Every row comes from one small tree of marks. The marks that hang from a mark follow it in brackets, in the order of their numbers. Every link used is in the known rows. Which tree was each row made from?
Known rows
Q882(Q829):  2.24 -1.16 -2.76 -2.20  2.25  2.40 -0.84  1.34  0.90  2.05  0.15 -2.55  0.75 -2.95 -4.04  1.18 -2.40
Q829(Q16 Q261 Q532 Q719 Q882): -1.48  0.95 -0.49  3.88 -1.17  1.29 -0.82 -2.70 -3.92  2.77 -2.06  2.02 -1.11  4.72  5.73  1.21  3.56
Q882(Q532(Q829(Q16))): -1.68  1.81  4.89 -2.39  1.54  1.84 -2.49  3.18  0.79 -0.82  4.17  1.39  2.48 -2.94 -2.78 -0.14 -0.90
Q829(Q16 Q261 Q719 Q882(Q532)): -0.62 -0.62  0.93  0.92 -1.00  0.50 -0.23 -4.10 -3.22  1.31  2.06  2.93 -0.49  4.34  6.81  3.15  1.82
Q719(Q829(Q261 Q882)):  0.07 -2.26 -0.04  0.06 -1.41 -5.36  3.82  1.67  1.71 -2.72 -1.40 -2.35 -1.07 -2.84 -3.83 -2.12 -3.25
Q829(Q532 Q719):  3.09  1.85 -1.49 -0.99 -0.80  5.07 -2.04  2.22 -5.91  2.30  1.85  0.65  0.72  4.68  3.14  2.22  5.06
Q882(Q532 Q829):  2.62 -1.90  0.35 -1.70  1.66  3.80 -0.66  2.78 -1.38  2.30  3.95  1.78  0.82  1.17 -1.91  2.36  1.58
Q829(Q719 Q882):  3.42 -0.85 -2.41 -1.25 -1.56  3.52 -0.04 -3.14 -1.71 -0.87 -0.53 -2.15  0.75 -1.42 -0.24  0.84  0.19
Q719(Q829):  1.08  0.00  0.58 -4.03  0.22 -2.18  1.29  3.26  1.21 -1.18  2.13 -3.78  1.35 -4.16 -6.05 -1.23 -2.31
Q16(Q829(Q882)):  0.46 -1.72 -4.78  1.52  0.65  0.14  1.90 -1.13  1.51 -2.60 -6.87 -1.01  0.85 -7.05 -7.34 -1.23 -1.90
Q261(Q829(Q16 Q882(Q532))): -1.05  0.48  4.06 -1.09 -0.11  0.93  1.55 -2.45  3.23 -1.71  0.76  0.00  0.88 -1.24 -4.90  0.22  0.96
Q829(Q261 Q719 Q882(Q532)):  3.03 -2.49 -0.88  0.45 -2.51  0.99  1.37 -0.93 -4.63 -0.28  1.99  2.83 -1.18  5.46  6.61  3.25  2.45
Q882(Q829(Q16 Q261)): -1.55 -0.99 -2.64 -0.67  3.36 -0.91 -0.84 -0.50  1.29  3.60 -0.93 -1.34 -0.05 -0.83  0.14  2.09 -4.18
Q532(Q829(Q16 Q261 Q719) Q882): -4.53  3.49  2.11  1.14  0.54 -0.93 -1.37  0.47  4.44 -1.40  0.28 -4.01  0.44 -1.25  1.26 -0.57 -8.04
Q882(Q532):  3.33 -1.23 -0.19 -5.82  0.20  2.96 -1.34  3.43 -3.17 -1.58  5.43  1.70  1.73 -0.34  0.66  1.52  2.24
Q882(Q532 Q829(Q16(Q719) Q261)): -0.07 -1.75 -0.45  0.12  2.88 -0.24 -2.61 -2.07 -1.37  5.32  4.10  4.68 -0.81  4.98  7.40  3.52  1.15
Q829(Q882):  2.55 -2.03 -2.80 -3.06 -0.54  1.77  0.42 -1.09  0.60 -3.91 -1.73 -2.17  1.15 -6.27 -3.81 -1.82 -1.02

Write each row's tree
-0.20  0.09  0.90  0.51 -0.68 -3.74  1.86  6.43 -2.14  0.22  0.85  0.44 -1.00  2.52 -0.81 -0.88  0.90 | Q719(Q829(Q261 Q532))
-0.65 -1.09 -3.63 -0.47  3.60 -1.27 -2.44 -3.34  0.94  4.90 -0.05  0.56 -0.80  0.83  5.11  2.18 -2.55 | Q882(Q829(Q16(Q719) Q261))
-2.41  0.57  2.70 -0.84  0.22 -2.60  1.24 -2.19  3.66 -0.99 -0.59 -3.34  1.40 -7.21 -8.05 -3.11 -2.50 | Q719(Q829(Q16 Q882))
-0.84 -0.20 -2.01  0.56 -0.26 -0.46 -0.09 -5.36 -1.23  1.00 -1.41 -1.03 -0.45  0.60  4.70  2.07 -1.72 | Q829(Q16 Q261 Q719 Q882)
-0.47 -1.08  1.50  3.32 -2.10 -3.77  3.20  3.63 -0.88 -1.49 -2.13  0.85 -1.67  0.78 -2.56 -2.84  1.54 | Q719(Q829(Q261 Q532 Q882))
 0.68  3.33  1.84  0.59 -1.96  3.35  1.15  2.20  0.86 -0.18  0.58 -2.63 -0.21  5.13 -1.23  1.03  1.36 | Q261(Q829(Q532(Q882) Q719))
 0.36 -0.01 -0.25  0.62 -0.89 -3.79 -0.42  2.57  0.37 -0.76  2.01  0.97 -1.77  3.08  4.41 -2.47  0.60 | Q16(Q719(Q829(Q261 Q532(Q882))))
-0.50  1.66  4.32  0.45 -1.08  2.19  1.29 -4.46  0.99  1.08  1.75 -0.14  0.50  3.01 -1.63  2.55  2.02 | Q261(Q829(Q16 Q719 Q882(Q532)))
-1.31 -0.83 -1.85  2.36  0.20 -0.94 -2.40 -3.71 -2.17  0.96 -2.17  4.61 -1.36  1.71  7.93 -1.46  3.77 | Q829(Q16(Q719) Q261 Q532 Q882)
-0.17 -0.03  0.64  3.03 -1.31 -0.57  1.21  0.33  0.77 -1.41 -2.12 -1.65 -0.62 -0.44  0.26 -0.03 -4.17 | Q532(Q829(Q261 Q719 Q882))
 1.10 -1.94 -2.25  1.88 -1.77 -0.01  0.91  2.46 -3.06 -2.21 -3.09  2.39 -1.39  1.20  2.41 -1.52  2.64 | Q829(Q261 Q532 Q882)
 1.42 -2.24 -7.96  0.00  2.06 -3.53 -0.14 -1.21 -1.15  0.52 -3.92  2.14 -0.87 -0.43  4.91  1.81 -1.65 | Q16(Q719 Q829(Q261))
-0.10  2.20  1.61 -0.98 -1.00  1.88  1.26  4.42  3.06 -2.80 -0.42 -2.37  0.09  0.75 -4.48 -1.54  0.18 | Q261(Q829(Q532(Q882)))
-0.91  1.75  2.08  1.84 -0.11  0.99 -0.63 -3.98  2.10  0.70 -1.92  1.35 -0.35  0.81 -0.50 -1.32  3.78 | Q261(Q829(Q16(Q719) Q532 Q882))
-2.34  2.62  3.49 -0.59  1.04 -1.02 -0.73  2.99 -0.19  1.76  1.43 -0.86  1.34 -1.70 -4.80 -1.90  1.72 | Q719(Q829(Q16 Q532))
 1.85 -0.60  0.97  1.49 -1.23 -1.09 -0.25 -0.73 -0.47 -0.12  0.50  1.68 -0.65 -0.15 -0.41 -3.32  4.35 | Q16(Q719(Q829(Q532 Q882)))
-2.77  0.22  0.89  1.94  1.19 -2.97 -1.43 -3.21  3.67 -1.53 -2.28  0.34 -0.38 -4.32  2.02 -2.38 -4.32 | Q532(Q829(Q16(Q719) Q261 Q882))
-3.17  3.76  2.96 -0.56  0.31  1.37 -0.28  1.64  4.40 -1.42 -0.45 -2.38  0.75 -0.32 -4.49 -1.51 -0.53 | Q261(Q829(Q16 Q532(Q882)))
